Each row was made from one path, in order. Every step used is in the known rows, and no mark comes twice. Write each row's path.
Known rows
lerad, zozef, timu, vobir: [ -2.7   5.7   6.2   3.8  14.5 -14.2   2.4   9.5  13.7  45.2 -16.4  28.6
   6.3  -4.9  -6.8 -17.0  -8.4  -8.8  -7.2  21.7  13.6  11.3   0.9  17.8]
lerad, vobir, zozef: [-10.2  -0.2  -2.4  17.3   4.5   2.4   7.0  -0.5   9.6  39.8  -1.6  11.1
  -6.8 -29.6  -0.4   1.2   7.4  -2.4   0.3  15.8  13.1   3.9  -9.5   8.9]
timu, lerad, vobir, nidak, zozef, vikelug: [-13.7 -14.3  -2.4  41.0  15.4 -11.5  -0.4  -6.3  30.1  24.7  -0.7  -3.4
 -23.2 -21.6   5.8  -2.9  -3.4   8.7 -10.9  24.7  32.4   2.9 -10.5  23.1]
nidak, zozef, vikelug: [-33.2   6.8  -4.8  48.3  -5.1 -23.3   9.9   3.4  29.5  17.9   0.1  15.2
 -15.4 -40.5  -9.2  13.4  -1.2  18.3  -8.3  16.9  29.2   6.5  -9.8  13.6]
lerad, zozef, vikelug, timu: [-19.0   8.2  -2.8  12.2  14.5 -30.7  -8.1  -8.9  29.6  46.3 -10.6   9.6
 -21.5 -27.8  -8.9   7.7   9.6  20.2  -7.9  37.4  27.5   6.5 -10.0  26.4]
zozef, vobir: [  0.8  -1.3  10.4  19.5  -3.1  -0.6   6.0 -10.2  11.5  35.8  -9.1  21.1
 -13.4 -23.6 -13.9   4.6 -18.8  -5.3  -8.5  18.8  11.2   2.6  11.1  13.7]
zozef, timu, lerad, vobir, nidak: [ 10.6 -14.2  16.3   8.1  10.0  -4.3   0.2 -14.1  22.7  41.0 -15.8   4.9
 -17.2  -4.3  12.5 -17.5 -22.3 -14.7 -10.0  36.0  20.5  -4.4  -0.9  18.5]
vikelug, timu, vobir: [  5.4   8.4   7.4  12.4  -2.9 -11.2  -5.5  -4.2  13.9  24.4 -20.9  33.6
  -5.1 -28.1  -1.2  -3.1 -15.0   8.0  -3.4  23.1  15.0  13.4  19.9  15.9]
vikelug, timu: [ -2.9   8.4  10.8  14.5  -9.6 -19.3  -4.7 -12.5  19.8  28.3 -16.9  20.5
 -21.0 -36.3  -5.4   8.1 -12.3   7.7   3.8  34.3  16.7   7.7   8.1  19.2]
lerad, timu: [-10.6  11.4   4.9  23.5   5.3  -9.5   4.6 -11.2  25.0  30.8 -18.4   5.9
  -7.3 -20.7  -7.0  -6.5 -12.0 -10.4   0.4  25.7  16.1   2.8  -7.1  14.9]
nidak, zozef, vobir: [ -0.4  -2.1   4.4  38.6  -7.7  -3.5   9.4  -6.6   8.7  23.9  -6.5  24.8
  -3.6 -24.5 -20.5   8.4 -15.6  -2.2  -7.2  16.2  18.3  -0.3   4.2  21.0]
vobir, nidak, zozef: [-10.6   3.9  11.1  56.2 -11.4 -15.0   5.2  -7.6  18.9  15.3  -3.3   9.0
 -11.3 -33.4 -23.6  -6.5 -24.4   7.4  -5.2  13.5  14.2  17.4   4.5  22.5]
vobir, zozef, vikelug, timu, lerad: [-25.8  -3.3  -3.0   7.4  14.1 -28.4 -17.4  -0.1  20.5  34.2 -10.3  22.8
 -34.5 -28.2  14.0  16.3  20.0  35.2  -3.0  27.9  33.7  -4.6 -12.0   8.8]
vobir, nidak, zotu: [-16.8  -6.7  25.4  25.0  -9.3 -14.3  10.4 -19.6   6.3  19.4 -16.0   0.5
 -26.4 -21.8 -23.1  -1.3 -29.4   2.6  -5.2  14.0   6.5  36.3  24.9  12.2]
vobir, lerad, zozef: [-26.6   7.3  -4.9  21.0  12.6  -8.5  -6.3   5.3   6.6  45.6 -14.2   3.2
 -12.9 -16.6  -5.8  -5.9  11.1   3.7   3.5  17.7  16.9   5.6  -5.5  11.5]
zozef, vikelug, timu: [-17.7   5.6   1.3  17.2   1.1 -26.3   0.5 -11.9  31.1  31.9 -10.4  13.6
 -25.9 -39.7   0.2  15.8  -3.7  22.0  -5.4  30.0  27.0   4.3  -2.3  16.4]
zozef, vikelug, timu, vobir, nidak, zotu: [ -7.2  -8.5  11.0   9.3   9.8 -24.6   3.8 -22.2  15.0  24.2 -18.2  14.9
 -19.1 -19.3 -10.0   4.6 -19.5  23.5 -15.3  16.7  19.2  33.6  28.7  21.8]
zozef, vikelug, timu, vobir: [-10.4   4.7  -4.9  12.7   7.9 -21.1  -3.6  -4.4  23.2  29.2 -12.6  29.0
 -13.1 -33.0   1.6   2.4  -6.4  23.1 -10.0  21.3  26.5   9.2  10.7  16.3]
vobir, lerad: [-24.0   4.1   0.1  27.1   1.2  -3.5   0.3   2.8   7.7  29.7 -14.5   6.4
 -18.7 -25.9   0.7  -1.8  -1.3   7.5   0.0  10.5  18.8   1.9   6.3   1.2]
vikelug, timu, vobir, zozef: [ -1.1   8.1   2.3   9.1   4.8 -10.3  -6.4   2.6   1.5  27.8 -15.8  40.9
  -0.9 -29.4  -1.1   1.4   1.5  21.5   3.2  15.8  14.5  10.7   9.8  13.5]
vobir, nidak, zozef, timu, lerad: [ -5.1  -9.4  19.5  35.6  -3.3 -22.2  -2.6  -1.6  19.2  18.9 -13.3  15.9
 -16.5 -10.5  -1.1 -10.5 -19.4   2.7  -7.8  27.4  23.1  -1.3  -5.0  19.2]

Which path is each row?
[-19.2  -5.9   8.5   6.9   6.2 -14.6  -5.6  10.6  10.0  34.0 -14.5  28.0
 -20.4 -11.5  13.2   2.3   6.1   9.2  -0.8  22.3  23.0  -6.2 -11.7   0.0]  vobir, zozef, timu, lerad
[ -2.3  -7.5   9.8   7.8  17.9  -1.3 -14.3  -4.3   8.7  48.8 -17.6  14.8
 -20.5  -6.8  -6.2  -4.0   1.5  -8.2  -8.1  27.6  20.0   4.9   2.7  22.4]  timu, lerad, zozef, vobir
[  4.9  -3.9  -4.8  33.5   6.5 -22.3   5.3 -23.2  31.4  30.5  -1.2  -0.8
  -9.0 -30.7  -6.6   6.3  -7.2  14.3 -13.2  36.2  31.7  -1.5  -9.5  36.9]  lerad, vobir, nidak, zozef, vikelug, timu
[-20.7  -4.8  -1.5  31.6   3.1 -30.3 -10.9  -2.1  26.5  18.6 -16.7  22.4
 -27.7 -28.8   8.2  15.8   7.3  27.5  -5.1  36.2  40.9  -2.2  -7.2  20.9]  nidak, zozef, vikelug, timu, lerad
[-21.9  -2.3   3.7  11.2   6.8 -25.4 -14.8  -7.1  28.7  30.0 -19.1  17.8
 -39.3 -29.2  14.0  10.5   3.6  23.1  -8.0  35.4  33.4  -1.9   1.9  12.8]  zozef, vikelug, timu, lerad
[ -1.3   3.7  -6.3   6.4  17.7 -10.0 -16.1   1.6  -0.6  46.1 -26.4  23.3
   1.3  -7.6   2.9 -10.0  10.9  12.3   0.9  22.4  23.8   7.6   6.5  21.6]  vikelug, timu, vobir, lerad, zozef
[-11.4  -6.5  21.8  19.9  -3.2  -5.4   7.7 -10.6   1.3  17.2 -18.3  14.8
 -12.1 -16.8 -17.5 -10.6 -33.2   2.0 -10.3   2.5   4.0  42.3  36.6  11.5]  timu, vobir, nidak, zotu
[  5.4   3.8   3.5  44.4   9.6  -6.8   5.3  -6.9  17.7  16.2 -15.1  14.0
  14.7 -10.6 -14.1 -26.0 -20.5  -4.1  -5.5  14.2  16.1  14.0   1.7  27.2]  lerad, timu, vobir, nidak, zozef
[ -6.7   1.2  12.3   4.2  10.1 -21.0 -22.1  -4.2  17.9  42.0 -25.4  18.8
 -27.5 -14.5   1.7  -2.3   7.0   7.7  -0.1  45.0  25.1   7.5  -0.9  26.7]  vikelug, timu, lerad, zozef
[-29.5   6.0 -10.6  23.7  17.2  -9.9   0.6  15.8  10.5  28.6   1.4  26.3
  -5.5 -32.9   1.7   2.4   8.4  28.0  -7.8  -4.0  22.8  13.1  -1.2   2.4]  timu, vobir, zozef, vikelug
[ -7.6 -10.6  -7.0  23.7  11.4 -18.0  -6.7 -10.9  28.4  30.3 -11.8  11.8
 -19.5 -25.1  17.7  13.7  10.2  13.1  -5.5  45.5  43.6  -8.9 -14.0  24.6]  nidak, zozef, vikelug, timu, lerad, vobir
[-13.2  -3.5  17.3   9.4   1.0 -15.6  -3.1   0.3  19.4  30.9 -22.6  20.9
 -24.6 -13.2  12.6  -1.4 -10.9  -3.8  -3.6  31.5  22.2  -4.5   0.7   3.1]  zozef, timu, lerad
[  2.5 -25.5  24.1  -1.3   8.5  -8.8   7.3 -22.5   9.3  35.9 -26.3  -0.8
 -22.3   6.0   6.7  -4.7 -21.2 -15.2  -9.0  35.7  14.8  11.4  11.4  12.5]  zozef, timu, lerad, vobir, nidak, zotu
[  7.3  -8.5   8.9   3.0   6.3  -4.2  -9.5 -16.5  17.4  34.0 -22.4  15.5
 -24.4 -20.8  16.1   0.4  -1.5  -5.4   0.5  48.3  24.3  -3.1   2.1  20.6]  vikelug, timu, lerad, vobir
[ -4.3 -13.3  17.3  18.9  -1.0   0.1  16.3 -28.7   8.7  31.7 -13.7  -5.9
 -17.2 -17.2 -12.7  -2.3 -24.4 -12.7  -6.9  23.6   4.9  28.5  18.4  18.4]  lerad, vobir, nidak, zotu
[ -2.1   3.5  14.8  31.3  -1.4  -4.3   0.8  -3.8  14.7  19.6  -9.4  16.6
  -7.3 -26.4 -12.6 -22.3 -30.4   5.3 -11.1   1.9   6.0  26.2  22.6  16.0]  timu, vobir, nidak
[  3.2 -11.8  17.4  14.3  19.5  -3.2 -14.9 -13.0  10.4  46.7 -10.5   5.4
 -20.2  -0.4 -12.4 -16.0 -11.0  -3.7 -15.1  24.5  15.3  11.0   8.9  31.1]  timu, lerad, zozef, vobir, nidak
[ -0.8 -13.0   7.0  21.3   2.8  -7.4   1.6  -1.9  18.0  29.6 -15.8  19.1
  -5.1  -7.1  15.6  -1.6  -3.4 -12.4  -3.2  40.1  28.8 -14.4 -13.5  15.2]  nidak, zozef, timu, lerad, vobir
[  0.9 -14.9  11.1  40.3   2.6  -2.1  -2.6 -10.9  16.9  21.2  -7.2   2.4
 -14.6 -17.9   1.0 -12.7 -14.0  -4.4  -4.9  25.9  22.1   5.3  -2.1  24.0]  timu, lerad, vobir, nidak, zozef
[-14.8   4.4  -6.2  22.2   7.1   5.6  -2.3   9.0  -1.1  25.7 -20.6  19.6
  -4.5 -21.3   7.4 -11.2  -6.3   7.3  -1.6  -0.7  20.6   8.2  18.3   0.0]  timu, vobir, lerad
[-23.6   7.5  -5.0  14.4   5.6 -28.7  -1.9  -3.1  19.7  36.4  -1.9  20.0
 -20.5 -39.0   0.2  19.3  15.9  33.9  -3.9  22.2  26.3  -2.0 -10.5  10.7]  vobir, zozef, vikelug, timu
[ -0.2   1.6   7.3  14.7  11.4  -2.7  -1.5  -6.3   8.7  51.5  -7.6  14.4
  -6.4 -15.2 -21.9   0.9  -5.7  -7.2  -9.1  22.0  12.2   8.2   0.5  24.5]  lerad, zozef, vobir
[-11.7  -6.4   4.1  37.3   4.4 -33.4 -11.2 -11.2  28.4  17.9 -11.1  10.3
 -28.4 -24.9   2.4   3.5  -1.9  32.8  -9.6  31.9  34.2   0.5  -5.2  28.1]  vobir, nidak, zozef, vikelug, timu, lerad
[ -3.3  -3.7  -0.2  16.0   6.2   6.0   1.9  -4.7  -1.4  40.8 -14.9  13.3
 -12.3 -18.3  -3.6   5.7  -7.0   0.9  -5.7  11.3  19.2  -8.7  11.7  10.3]  zozef, vobir, lerad
[-11.9  -7.9   1.6  12.9  12.6   4.7  -7.4   2.1   5.2  36.7  -8.2  15.1
 -18.1 -20.8  14.5  -2.1  11.3  -1.5   0.8  21.6  20.3   0.7  -9.3   8.3]  timu, lerad, vobir, zozef
[ -8.8   3.6   0.2  45.3  -1.7 -34.7   1.1 -15.0  30.7  21.2  -3.0   7.7
 -19.8 -35.3 -15.0   7.7 -10.1  28.5 -11.9  29.3  29.6   7.6  -4.1  31.5]  vobir, nidak, zozef, vikelug, timu
[-14.7   3.9  -2.0   9.2  13.6 -17.2  -0.1   4.9   8.4  54.2 -18.0   8.8
  -6.0  -1.1   2.4  -4.4   7.4  -3.3  -1.3  23.9  24.0  -7.5 -11.2  12.1]  vobir, lerad, zozef, timu
[-13.4   7.6   5.0  12.9  -0.2 -16.4   6.4   7.4   9.2  35.2  -7.2  24.0
  -6.9 -21.3  -0.8   6.2  -0.1   6.1  -1.4  16.6  15.6  -6.3 -11.5   4.1]  vobir, zozef, timu
[-11.1   3.4   7.4  36.6 -12.3 -24.3  12.4   1.8  19.3  22.7 -10.5  24.8
  -1.1 -22.2  -6.1   5.5 -12.5  -1.6  -2.0  26.9  23.0  -4.2  -9.5  13.5]  nidak, zozef, timu
[ -2.8 -23.6  25.8   2.8  17.4  -7.7  -6.2 -17.9  -2.4  44.1 -23.0   3.9
 -26.7   8.0 -19.8  -6.7 -11.9  -4.9 -13.5  22.9  11.3  27.6  19.1  26.6]  timu, lerad, zozef, vobir, nidak, zotu
[ -5.6 -23.7  21.8  11.8   5.1   0.7   4.0 -23.7   6.8  26.2 -22.2  -3.9
 -32.0  -5.4   2.9  -6.0 -21.6 -11.0  -7.1  26.5  13.0  23.9  19.8  13.8]  timu, lerad, vobir, nidak, zotu
[ -1.5  -5.9  16.5  15.8  13.4  -5.6   9.9 -20.2   8.0  24.7 -27.8   5.1
   0.8  -0.5 -15.9 -19.4 -29.4 -10.0  -7.4  11.8   5.4  34.6  19.5  15.5]  lerad, timu, vobir, nidak, zotu
[ 16.9 -12.5  10.2  28.2   3.7 -11.8 -10.6 -21.0  18.3  24.3 -15.8   7.8
 -15.0 -17.8   4.4  -6.9  -9.5   2.1  -4.7  41.5  27.6  -0.6  -1.1  34.5]  vikelug, timu, lerad, vobir, nidak, zozef
[ 11.5   4.5  15.6  17.1   1.3 -13.2  -5.8 -14.1  14.2  24.2 -18.1  22.1
  -7.5 -26.9  -8.3 -17.2 -26.7  12.1  -8.8  18.3  12.2  18.9  24.4  26.5]  vikelug, timu, vobir, nidak
[-11.7   4.8  -7.2  34.7   3.9 -27.1  -1.8   1.6  21.5  18.2  -8.4  33.4
  -2.0 -33.9  -2.3   7.8  -3.8  26.8  -7.1  21.0  32.8   8.6   2.1  22.2]  nidak, zozef, vikelug, timu, vobir
